What can hang from each mark:
F: E
X: F
G: W X
E: F M
M: E
Y: V
A: N W
J: G N V
N: J U
V: J Y

Each row was made from one small tree. Brackets hold a mark, then the marks that hang from it, in alphabetical order. Every link used is in the known rows. Write each row's tree.
Known rows:
[J [G W X] V]: [ 2.13  1.73  5.40 -3.55  0.16  0.25 -2.76 -0.14  0.99 -3.36 -2.33 -0.38
 -0.30 -1.15 -2.95 -1.17  3.41 -0.41 -4.17 -0.87 -0.90  0.63  3.59 -1.14
 -0.57  2.48]
[J [G X] N [V Y]]: [ 0.38  2.50  7.29 -4.36  2.86  1.65 -5.06 -0.59  2.98 -5.38 -2.32  0.34
 -1.10 -0.99 -4.14 -2.41  3.85  0.82 -4.93 -0.95 -1.61  0.46  2.34 -1.10
 -1.24  3.18]
[J G N V]: [ 0.69  1.32  6.19 -4.17  3.83  1.76 -4.43 -0.80  1.82 -2.91 -2.12  0.24
 -0.17 -1.93 -2.93 -2.29  1.43  1.41 -3.40 -1.47 -0.39  1.98  0.87 -0.76
 -0.34  2.55]
[E M]: [ 0.75 -0.49  0.13 -0.19  0.50 -0.38  1.32 -0.09 -0.25  0.51 -1.26  1.62
 -0.52 -0.45  0.00  0.10  0.25 -1.62  0.26 -0.20 -0.08  0.10 -1.74  0.66
 -0.92  1.30]
[J [G W X] N]: [ 2.62  0.53  5.53 -2.28  0.17  0.64 -4.75  0.11  1.07 -2.23 -1.83 -0.41
  0.44 -2.67 -2.12 -1.21  2.01 -0.40 -3.80 -0.93 -1.99  2.30  1.92 -1.86
 -0.66  1.10]
[J G [V Y]]: [-0.75  2.70  5.30 -4.16  2.35  1.29 -2.78 -0.95  1.88 -4.48 -1.15  0.46
 -1.00  0.06 -3.45 -1.80  3.04  0.39 -2.86 -1.29 -0.69 -0.12  2.49 -0.97
 -0.49  3.91]
[G W [X F]]: [ 0.71  0.49  1.60  0.52 -1.10 -2.25 -0.10  0.64  0.64 -0.82 -0.48 -0.36
  0.83 -1.24 -0.09 -0.21  2.42 -1.92 -2.96  0.94 -0.17 -1.20  2.51 -0.54
 -1.23 -0.29]
[V [J G [N U]] Y]: [-0.78  2.76  5.93 -2.29  3.31  3.05 -5.41 -0.76  2.28 -4.89 -1.96 -0.07
 -1.04  0.32 -3.79 -2.11  2.35  0.89 -3.85 -2.52 -1.65  1.78  0.55 -0.93
 -2.34  4.01]
[V [J N] Y]: [-0.36  2.95  4.64 -0.77  2.15  2.13 -3.66 -0.86  2.64 -3.50 -0.39  0.06
 -1.15 -0.57 -3.58 -3.50  2.10  0.00 -2.47 -1.24 -1.68 -0.04  0.66 -0.32
 -2.43  2.60]
[Y V]: [-0.10  0.81  1.37 -0.78 -0.15 -1.23  0.50 -1.22  0.92 -2.03 -0.71 -0.68
 -0.46  0.52 -0.74 -1.08  1.00 -0.14 -0.18  0.28  0.37 -0.03  1.88  0.40
 -1.56  2.31]
[V [J [G [X F]] N] Y]: [-1.22  3.59  6.60 -1.55  1.23  2.16 -4.91 -0.01  2.15 -4.56 -1.94 -0.03
 -0.70  0.03 -4.32 -1.99  4.38  0.21 -4.87 -0.34 -2.19  0.05  1.49 -0.80
 -2.19  3.48]
[A [N [J G]]]: [-1.21  0.12  3.04 -2.42  1.15 -1.33 -2.81 -1.50  1.11 -0.75 -1.88  1.01
  0.05 -0.10 -1.30  0.43  3.01 -0.07  0.48 -0.36 -0.02  2.05  0.86 -2.22
 -2.88  3.01]
[A [N [J G V] U] W]: [-2.37  0.11  3.61 -4.21  4.81 -2.41 -4.21 -2.82  2.16 -2.14 -2.41  1.23
  0.08 -0.50 -0.80  0.27  4.43  0.48 -0.80 -1.85  1.44  4.09  3.53 -2.39
 -5.19  2.53]
[J V]: [ 0.13  0.98  1.85 -2.00  1.97  0.15 -0.36 -0.58  1.02 -1.55 -0.72  0.10
 -0.66 -0.33 -1.32 -1.56  0.78  0.37 -1.29 -0.50  0.73 -0.55  1.15  0.57
 -0.57  1.20]
[E F M]: [ 1.26 -0.13 -0.12 -0.25  1.68 -1.13  1.74 -0.58 -0.42  1.22 -1.66  2.22
 -2.03  0.83  0.62 -0.95  0.58 -1.08 -0.32  0.40  0.05  0.03 -2.39  2.06
 -1.10  2.41]
[X F]: [-2.23  0.29  0.36  0.43  1.17 -1.36  0.75  0.42  0.15  0.40  0.16  0.31
  0.98 -0.05  0.56  0.41  0.67 -0.27 -1.10  1.07  1.06 -1.14 -0.20  0.31
 -0.33  0.09]
[N [J V] U]: [-0.86 -0.05  0.78 -2.34  4.10 -0.04 -1.91 -1.04  2.49 -2.68 -1.89  0.49
 -0.73  1.72 -0.80  0.36  1.72  0.79 -1.63 -0.99  1.43 -0.18  0.28 -0.55
 -2.62  2.74]
[N J U]: [-0.94 -0.74 -0.61 -0.87  2.55 -0.13 -1.62 -0.56  1.58 -1.38 -1.24  0.36
 -0.39  1.97  0.32  1.70  1.04  0.51 -0.81 -0.57  0.90  0.34 -0.62 -0.74
 -2.19  1.81]
[Y [V [J G N]]]: [ 0.44  2.27  5.64 -2.01  0.62  1.15 -3.10 -1.45  1.46 -3.56 -2.48 -0.97
 -0.58 -0.08 -3.36 -2.35  2.33  0.84 -2.45 -0.67 -0.78  1.74  1.82  0.18
 -2.53  4.30]
[N [J [G W] [V Y]] U]: [-0.26  1.59  4.52 -4.48  4.53  0.14 -4.11 -1.60  3.62 -5.19 -1.81  0.62
 -1.02  0.64 -2.70 -0.80  3.57 -0.23 -3.61 -2.25  0.01  0.35  2.60 -2.35
 -3.23  5.07]
[A N W]: [-1.78 -0.25  1.37 -1.30  1.61 -2.94 -1.51 -2.02  0.42  0.54 -0.39  0.80
  0.62 -1.97  0.52 -0.58  2.38 -0.47  1.25 -0.80  0.68  3.26  2.95 -1.39
 -3.60 -0.73]
[V [J [G X] [N U]] Y]: [-0.29  2.81  5.88 -1.91  1.87  3.03 -5.45 -0.21  2.21 -5.36 -2.60 -0.25
 -1.26  0.97 -3.91 -1.25  3.48  0.98 -4.59 -1.74 -2.03  1.33  0.96 -0.82
 -2.49  3.54]
[M [E F]]: [-0.71  0.26 -0.21  0.51  1.30 -0.67  0.95 -0.25 -0.44  1.33 -0.79  2.13
 -2.27  2.35  1.37 -1.80  0.41 -0.25 -0.90  1.65 -0.50 -0.53 -0.81  1.81
 -1.11  1.99]
[G W [X [F E]]]: [ 0.66  0.21  1.88 -0.05 -0.26 -2.15  0.66  0.59  0.34  0.31 -1.75  0.30
 -0.14 -0.44 -0.17 -0.40  2.09 -2.39 -2.70  1.64 -0.26 -1.30  1.88  0.34
 -2.08 -0.55]

Write each row's tree:
[ 1.36  1.51  4.67 -3.49  0.68 -0.17 -3.49 -0.80  2.41 -3.26 -2.04  0.20
 -0.53 -0.27 -3.24 -0.62  4.78 -0.80 -3.46  0.02 -0.81 -0.43  3.00 -1.83
 -2.26  3.64] -> [N [J [G W X] V]]
[ 0.12  1.79  6.46 -4.59  4.32  1.90 -5.27 -0.44  3.01 -6.03 -3.06  0.22
 -1.10  0.04 -3.18 -1.35  2.98  1.61 -5.39 -1.97 -0.77  1.43  1.64 -1.15
 -1.74  3.36] -> [J [G X] [N U] [V Y]]
[ 1.35  2.72  8.57 -4.98  4.34  0.99 -5.62 -1.69  3.67 -5.12 -1.05  0.33
 -0.62 -3.34 -4.18 -4.73  2.74 -0.25 -4.59 -2.42 -1.37  1.14  3.38 -2.08
 -1.73  4.08] -> [J [G W] N [V Y]]
[-0.59  2.32  4.70 -3.64  1.23  0.57 -3.32 -0.93  2.95 -4.47 -1.84  0.64
 -1.21  1.28 -3.82 -0.39  5.61 -0.20 -3.29  0.26 -1.06 -1.39  2.53 -1.63
 -2.18  4.31] -> [N [J [G X] [V Y]]]
[ 0.33 -0.06  2.95 -2.64  5.82  0.81 -3.09 -0.88  2.37 -2.55 -1.78  0.16
 -0.52 -0.95 -0.90 -1.98 -0.46  1.70 -2.66 -1.88  1.24  1.46 -0.18  0.31
 -1.37  1.14] -> [J [N U] V]
[ 0.09  1.34  3.74 -3.30  0.65  0.63 -3.11 -0.49  1.84 -2.89 -2.50  0.43
 -0.70  1.08 -3.02  0.44  4.63  0.23 -2.95  0.48 -0.52 -0.56  1.90 -1.17
 -1.55  3.47] -> [N [J [G X] V]]
[-1.15  1.36  3.50 -3.91  3.24  0.72 -3.68 -0.73  3.05 -5.29 -2.83  0.56
 -1.32  2.57 -2.61  0.95  4.58  0.68 -3.89 -1.07 -0.02 -0.20  1.74 -1.58
 -2.71  4.50] -> [N [J [G X] [V Y]] U]
[-1.47  1.33  3.66 -4.11  4.50  0.85 -3.74 -1.28  3.14 -4.86 -2.11  0.74
 -1.14  2.05 -2.51  0.22  3.43  0.79 -3.09 -1.59  0.30  0.17  1.34 -1.70
 -2.76  4.88] -> [N [J G [V Y]] U]
[-1.87 -0.37  0.65 -0.11  2.58 -1.43  2.56  0.25 -0.26  2.09 -2.11  2.27
 -0.57  0.42  0.42  0.28  0.53 -1.82 -0.66  1.93  1.01 -1.19 -1.98  1.91
 -1.93  0.50] -> [X [F [E M]]]
[-0.82  0.34  2.67 -3.73  4.01  0.77 -3.40 -0.90  2.09 -3.35 -2.65  0.50
 -0.55  1.76 -1.71  1.08  2.63  1.23 -2.78 -1.38  0.85  1.02  0.66 -1.21
 -2.25  4.05] -> [N [J G V] U]
[-2.59 -0.51  2.46 -3.09  3.36 -2.37 -3.93 -2.38  1.52 -1.07 -1.93  1.09
  0.53 -0.31  0.14  1.36  3.98  0.21 -0.06 -1.53  0.92  4.38  2.87 -2.58
 -5.16  1.62] -> [A [N [J G] U] W]
[-1.02  2.71  7.41 -3.93  3.59  0.87 -4.65 -0.32  3.03 -5.20 -2.04  0.52
 -0.36 -1.13 -3.74 -2.12  4.29  0.63 -5.69 -0.25 -0.81 -0.28  2.08 -0.91
 -1.42  3.22] -> [J [G [X F]] N [V Y]]
[-1.47  0.95  1.64 -2.76  4.69 -0.08 -2.39 -1.41  3.49 -4.16 -1.18  0.68
 -1.23  2.07 -1.48 -0.38  2.65  0.41 -2.16 -1.16  0.94 -0.95  0.87 -0.92
 -3.08  3.70] -> [N [J [V Y]] U]
[-0.24  1.29  3.77 -3.62  2.06  0.61 -3.00 -1.05  2.03 -2.47 -1.75  0.58
 -0.44  0.52 -2.79 -0.39  3.59  0.31 -2.06 -0.10 -0.07 -0.23  1.47 -1.42
 -1.49  3.91] -> [N [J G V]]
[ 0.89  1.97  7.68 -5.29  6.16  1.15 -5.72 -1.56  3.72 -5.77 -1.89  0.29
 -0.57 -2.27 -3.22 -3.58  1.84  0.37 -4.99 -3.43 -0.52  2.09  2.78 -1.92
 -2.26  4.11] -> [J [G W] [N U] [V Y]]
[-0.15  1.98  4.96 -2.93  4.69  0.73 -3.18 -1.37  3.59 -3.82 -0.34  0.58
 -1.01 -1.70 -2.69 -4.16  1.40  0.61 -2.78 -1.17 -0.27 -0.56  1.20 -0.41
 -1.51  2.10] -> [J N [V Y]]
[-1.60 -0.90  0.59 -1.41  2.92 -1.90 -2.05 -1.51  1.45 -0.78 -1.91  1.02
 -0.15  0.91  0.46  0.97  1.53  0.38  0.82 -1.15  1.15  2.12 -0.09 -1.43
 -3.87  1.92] -> [A [N J U]]
[ 1.08  0.03  1.88 -0.06 -0.07 -2.25  1.41  0.52  0.22  0.54 -2.29  1.14
 -0.38 -0.87 -0.19 -0.37  2.31 -3.12 -2.57  1.64 -0.26 -1.28  0.99  0.70
 -2.45  0.12] -> [G W [X [F [E M]]]]
[ 0.46  1.92  3.91 -0.79  0.81  0.43 -1.94 -1.44  1.75 -2.97 -1.84 -0.92
 -0.78 -0.14 -2.65 -2.83  1.51  0.42 -1.70 -0.45 -0.21  0.84  1.49  0.76
 -2.88  3.23] -> [Y [V [J N]]]
[-0.24  2.51  7.37 -4.61  4.47  1.71 -5.05 -1.26  3.16 -4.86 -1.31  0.61
 -0.79 -1.80 -3.88 -3.35  2.51  0.92 -3.96 -1.77 -0.99  0.94  1.85 -1.37
 -1.10  3.72] -> [J G N [V Y]]
[ 0.15  1.78  5.09 -2.10  1.69  1.14 -3.20 -1.36  1.45 -4.03 -2.96 -0.93
 -0.62  0.63 -2.76 -1.66  1.75  1.32 -2.70 -1.36 -0.25  2.36  1.43  0.29
 -2.76  4.36] -> [Y [V [J G [N U]]]]
[ 0.00  2.35  4.23 -1.63 -0.69  0.78 -1.50 -1.15  0.67 -3.32 -2.44 -0.94
 -0.68  1.02 -3.09 -1.41  2.56  0.35 -1.81 -0.45 -0.48  1.02  2.20  0.29
 -2.20  4.44] -> [Y [V [J G]]]
[-0.16  0.93  4.89 -3.84  2.44 -1.81 -3.55 -2.18  2.22 -1.93 -2.19  0.99
 -0.12 -1.27 -2.31 -1.45  3.66 -0.62 -0.69 -1.20  0.41  1.82  2.54 -2.49
 -3.75  3.79] -> [A [N [J [G W] V]]]
[-0.71 -0.46  3.90 -2.17  3.25  0.84 -3.30  0.70  0.57 -1.40 -3.84  0.52
  0.05  0.54 -0.54  1.47  1.46  1.16 -4.20  0.13 -0.30  2.15 -0.86 -0.08
 -1.35  0.71] -> [J [G [X [F E]]] [N U]]
[ 0.44  1.24  4.44 -1.70  2.36  3.08 -4.91 -0.19  0.75 -2.35 -3.00 -0.49
 -0.22  0.04 -2.54 -0.69  0.93  1.65 -3.27 -2.01 -0.80  3.01 -0.43 -0.31
 -1.40  2.67] -> [V [J G [N U]]]
[-0.84 -0.27  1.30 -2.24  2.34  0.68 -2.97 -0.47  1.26 -2.02 -2.10  0.37
 -0.14  2.07 -0.65  2.32  1.94  0.78 -1.73 -1.05  0.25  1.41 -0.17 -1.70
 -1.79  3.04] -> [N [J G] U]
[-0.03  0.59  2.32 -1.74 -0.97  0.40 -2.77 -0.05  1.05 -1.73 -1.81  0.29
 -0.27  1.30 -1.90  1.67  4.05 -0.08 -1.86  0.89 -1.08 -0.13  0.97 -1.54
 -1.24  2.45] -> [N [J [G X]]]
[ 0.80 -0.39  3.52 -2.02  1.68  1.63 -4.36  0.59  0.55 -2.51 -2.97 -0.29
  0.16  0.05 -0.88  1.35  1.20  1.61 -3.68 -1.18 -0.93  3.00 -0.27 -1.10
 -0.51  0.96] -> [J [G X] [N U]]
[ 1.76  2.41  6.30 -2.02 -0.35  0.47 -3.49 -1.18  1.67 -4.13 -2.90 -1.26
 -0.56 -0.68 -3.66 -2.74  3.20 -0.16 -3.49 -0.63 -1.27  1.66  3.14 -0.20
 -2.97  4.17] -> [Y [V [J [G W X] N]]]
[ 1.96  2.71  8.58 -4.69  2.85  0.85 -5.58 -0.95  3.50 -5.75 -1.84  0.03
 -0.83 -2.52 -4.25 -3.77  3.91 -0.45 -5.57 -1.64 -1.86  0.76  3.80 -1.87
 -1.80  3.50] -> [J [G W X] N [V Y]]
[ 2.26  2.07  6.00 -1.50 -0.17  2.10 -5.15 -0.01  1.00 -2.62 -2.72 -0.81
 -0.12 -1.55 -3.61 -1.99  2.78 -0.01 -4.11 -1.21 -2.07  2.07  1.57 -0.85
 -1.90  2.28] -> [V [J [G W X] N]]
